Known rows, with every step that occurs:
ditim, nifama: [ 0.98 -0.72  6.25 -0.65 -1.30  2.71  1.59  0.78 -2.20  0.15  0.33 -2.97
  1.77  3.03  1.83  1.33 -1.92  4.02  1.96  1.67]
lupo, nifama, bisas, sobe: [-1.08 -1.01  0.36 -2.20 -0.05 -0.76 -0.85  0.12 -2.78 -2.42  0.49  6.25
 -4.16  1.08  1.06  0.23  0.47  4.00 -1.93 -0.33]
ditim, sobe: [ 0.63 -1.80  2.25 -0.24 -0.40  0.25  0.30  1.47 -0.41  0.08  1.21  0.11
 -1.60  4.83  2.03  3.02  0.32  4.65  1.23  3.24]
vepugiv, lupo, nifama: [-0.57 -0.27  4.47  0.50  0.21  1.43  0.91  1.90  0.80 -0.16 -1.45  4.34
 -1.31 -0.98  0.10  2.35 -1.06  2.72  2.13  0.95]
vepugiv, ditim, sobe, bisas: [ 2.79 -0.59  0.86  2.03 -1.81  1.31 -0.08 -0.53  1.17  1.86  2.39 -1.39
 -0.84  3.00  2.98 -0.17  1.69  3.04 -0.22  0.07]
ditim, nifama, bisas: [ 1.14 -0.55  4.00 -1.07 -0.83  2.10  1.55 -0.42 -4.62  1.33  0.13 -3.20
 -0.29  2.60  2.77  0.26 -2.15  2.73  0.55  1.45]
vepugiv, lupo, sobe: [-0.06  0.39  4.84  2.05  1.22  2.46  2.36  2.83  1.14  2.76 -2.42  1.01
  1.94  0.13  0.47  5.08 -0.45 -0.38  3.79  1.96]
vepugiv, ditim, sobe: [ 1.42 -0.72  2.47  1.02 -1.68  1.54 -1.03  1.59  1.22  1.45  1.26 -1.46
 -0.02  2.53  2.36  1.03  1.31  4.07  0.71  3.45]
vepugiv, lupo, sobe, ditim, nifama, bisas: [ 1.12  1.23  2.07  0.83  1.19  1.54  2.98 -0.60 -1.57  5.65 -1.53 -4.61
  5.45  0.13  1.51  0.96  0.68 -1.08  0.60  0.26]
vepugiv, lupo, nifama, bisas, sobe: [-2.29 -0.28  1.20 -0.96  1.42 -0.42 -0.36  1.06 -1.20 -1.13 -0.07  3.86
 -4.50 -0.93  1.04 -0.68 -0.48  2.93 -3.38 -0.38]
lupo, nifama: [ 0.32 -0.91  3.69 -0.88 -1.24  0.90  0.48  1.12 -0.98 -1.88 -0.82  6.59
 -1.15  0.95  0.13  3.21  0.13  3.94  3.82  0.89]
nifama, bisas, sobe, ditim: [-0.89 -0.21 -1.77 -1.23  0.64 -2.72  0.09  0.54 -1.74 -0.72 -0.67  1.99
 -1.36  1.79  1.84 -3.43  3.96  3.87 -1.04 -1.17]
lupo, nifama, bisas, vepugiv, ditim: [ 1.67 -1.46  0.55 -2.81 -1.43  1.88 -1.63 -0.07 -1.25  0.12  0.00  3.37
 -4.27 -0.96 -0.60  0.21 -0.21  0.89  2.59  1.41]
sobe, bisas, vepugiv, ditim, nifama: [ 3.50 -1.46  4.04 -0.94 -1.83  3.70  0.49 -1.16 -0.18  1.58  1.83 -5.59
 -0.35  1.78  0.59 -1.62 -1.65  1.45  0.72 -1.23]
nifama, bisas, sobe: [-1.49 -0.79  0.99 -1.09  0.18 -0.97 -0.23  1.33 -2.61 -1.78 -0.13  1.97
 -4.03  2.12  2.48 -0.71  0.71  3.51 -1.63  0.51]
lupo, sobe, ditim, nifama, bisas: [ 2.23  0.63  1.16 -0.58 -0.56  1.24  2.91 -1.31 -3.10  3.77 -0.74 -2.22
  5.45  2.09  1.57  1.88  1.82  0.01  2.31  0.60]
bisas, nifama: [ 0.05  0.21  5.31  0.77 -1.32  2.02  1.67  2.84 -0.41 -0.57 -0.57 -0.66
  0.47  3.65  2.50  2.15  1.10  3.57  0.67 -1.24]
lupo, sobe, bisas, nifama: [ 2.07  0.31  3.39  2.53 -1.41  2.82  3.62  0.86  0.05  2.11  0.20  0.57
  2.58  4.06  2.32  4.78  2.07 -0.26  0.58 -4.46]
sobe, ditim, nifama, bisas, vepugiv, lupo: [ 0.80 -0.71  1.25 -2.35  1.79  0.68  1.34 -0.43 -1.67  2.98 -1.00 -7.02
 -0.34  0.93 -0.26 -2.54 -1.28  1.00 -0.23  0.47]
bisas, vepugiv: [ 0.41 -2.46  3.00 -2.25 -0.05  0.64  0.52  2.31 -0.30 -1.36 -0.90  1.11
 -3.60  2.79 -1.27  1.92 -1.12  2.74  4.23  2.42]

Rows:
[ 2.16 -2.30 -1.36 -3.37 -1.15  1.32 -2.58 -0.73 -0.76  0.98  2.05  0.97
 -4.53  1.73 -0.39  0.91 -0.40  2.34 -0.70  3.10]  lupo, nifama, bisas, vepugiv, ditim, sobe
[ 0.23 -1.34  4.10 -2.52  1.21  2.46  1.19  0.42 -2.59  2.37 -0.16 -6.80
 -3.03  1.40  0.10 -0.50 -4.58  0.83 -0.78  1.69]  ditim, nifama, bisas, vepugiv, lupo
[ 0.72 -1.94  2.73  0.06  1.21  0.27  1.68  0.91  0.85  0.60 -0.84 -1.06
 -4.77  1.37 -0.60  0.13 -1.77  0.73  2.08 -0.90]  sobe, bisas, vepugiv, lupo
[ 0.80 -2.03  2.29 -1.04  0.83  0.84  0.91  0.00  0.91 -0.17 -0.06  2.82
 -4.84  0.31 -1.81  1.36 -2.00  1.10  1.25 -1.85]  sobe, bisas, vepugiv, lupo, nifama
[ 1.79  0.28  6.26  0.38 -2.01  4.16  0.23  1.03 -0.55  1.37  0.65 -4.46
  3.14  0.59  2.25 -0.66 -0.78  3.05  1.54  1.59]  vepugiv, ditim, nifama
[ 0.29 -1.21  1.73 -1.19  1.96  1.44  1.59  1.60 -0.92  3.49 -2.06 -0.79
 -2.72  0.69 -0.99  3.85 -1.72 -2.63  2.86  2.44]  nifama, bisas, vepugiv, lupo, sobe
[ 1.93 -1.50  0.06 -3.68  0.02  0.08  0.93 -1.34 -3.25  1.43 -0.39 -4.41
 -0.38  2.90 -0.19 -2.10 -0.06  2.09  1.64  0.55]  sobe, ditim, nifama, bisas, vepugiv
[ 1.46 -2.23  2.98 -3.52 -0.04  1.97  0.87 -0.08 -4.22  0.86  0.69 -4.59
 -2.68  3.38  0.08  0.34 -3.28  2.03  0.78  2.11]  ditim, nifama, bisas, vepugiv
[ 0.38 -0.80  1.48 -1.33 -1.06  0.31  0.42 -0.17 -3.45 -0.68 -0.57  6.42
 -3.03  0.60  1.24  1.95 -0.06  2.60  2.54  1.00]  lupo, nifama, bisas
[ 1.46 -2.92  0.42 -1.56  1.17  0.35  0.18 -0.85  1.38  1.08  2.08  0.63
 -5.44  3.07 -1.32  2.05 -2.05  2.52 -1.70 -0.36]  ditim, sobe, bisas, vepugiv, lupo, nifama
[ 1.66 -1.42  1.40 -1.68 -0.91  1.48 -1.02  0.92 -1.22  0.86 -0.57 -0.73
 -4.17  0.16  0.35 -1.01 -0.09  0.35  2.77  2.37]  nifama, bisas, vepugiv, ditim
[ 1.09  1.11  4.41  3.49  0.23  2.83  3.69  1.54  1.47  3.70 -0.70 -1.99
  2.48  2.15  2.05  4.02  0.99 -1.46 -1.16 -4.39]  vepugiv, lupo, sobe, bisas, nifama
[ 1.37  0.26  1.48 -0.93 -0.66  0.20  1.72 -1.29 -3.70  1.83 -0.32 -3.32
  2.17  2.12  2.50 -1.96  1.26  2.86  0.98  0.04]  sobe, ditim, nifama, bisas
[ 1.18  0.08  3.89  2.08 -1.64  1.44  2.68  0.94 -0.57 -0.28  0.32 -0.67
 -0.60  4.15  3.01  0.93  1.47  2.57 -0.69 -4.71]  sobe, bisas, nifama
[-1.83  0.33 -1.38 -1.06  1.50 -2.11 -0.23  0.29 -0.11 -0.32 -0.85  3.70
 -1.94 -1.29  0.49 -2.78  2.64  3.14 -3.16 -1.90]  vepugiv, lupo, nifama, bisas, sobe, ditim
[-0.65 -0.21  2.57  0.10  0.48  0.39  0.80  0.42 -1.74  0.88 -1.40  3.95
 -3.35 -1.45  1.06  1.13 -1.16  1.73  0.97  0.92]  vepugiv, lupo, nifama, bisas
[ 0.76 -0.49 -0.89 -1.07  2.27 -0.18  1.84  0.71 -0.13  3.94 -2.73 -0.66
  0.30  0.22 -1.62  1.38  1.35 -2.42  3.23  0.91]  nifama, bisas, vepugiv, lupo, sobe, ditim
[-0.69 -0.83  2.75 -2.02 -0.13  1.16  0.32  0.09 -3.81 -0.06  1.56 -3.12
 -1.34  2.94  2.86 -1.60 -1.44  4.01 -3.84  0.27]  ditim, nifama, bisas, sobe
[ 1.00 -2.56  0.59 -3.75 -0.14  0.45 -0.35 -0.05 -2.89 -1.12 -0.32  5.09
 -5.79  1.34 -1.43  1.99 -1.27  1.68  2.87  1.32]  lupo, nifama, bisas, vepugiv
[ 0.64 -0.72  1.18 -0.63  2.32  0.42  1.95  1.95  2.57  2.92 -2.92 -0.21
  1.99  0.75 -2.54  2.61  1.56 -1.03  4.70  1.07]  bisas, vepugiv, lupo, sobe, ditim
[ 1.08 -2.64  1.13 -0.52  1.51  0.12  0.80  0.24  1.21  2.07  1.37 -3.17
 -5.21  4.27 -0.27  1.17 -1.86  2.30 -1.37  0.49]  ditim, sobe, bisas, vepugiv, lupo
[ 1.51  0.19  1.40  0.79 -0.12  0.01  2.26  1.17  0.39  1.98 -2.25  3.17
  5.04  1.69  0.18  3.41  4.02  0.62  5.80  0.68]  lupo, sobe, ditim
[ 2.59  0.10  2.08  2.48 -2.25  2.40  0.37  0.23  1.89  2.35  3.08 -4.38
  0.14  4.61  4.20 -0.19  2.54  3.24 -4.30 -3.12]  vepugiv, ditim, sobe, bisas, nifama
[ 2.21  0.42  3.06  0.05 -0.63  2.20  2.62 -0.27 -0.62  2.96 -0.75 -1.88
  7.55  2.54  0.68  2.97  1.82  1.44  3.53  0.45]  lupo, sobe, ditim, nifama
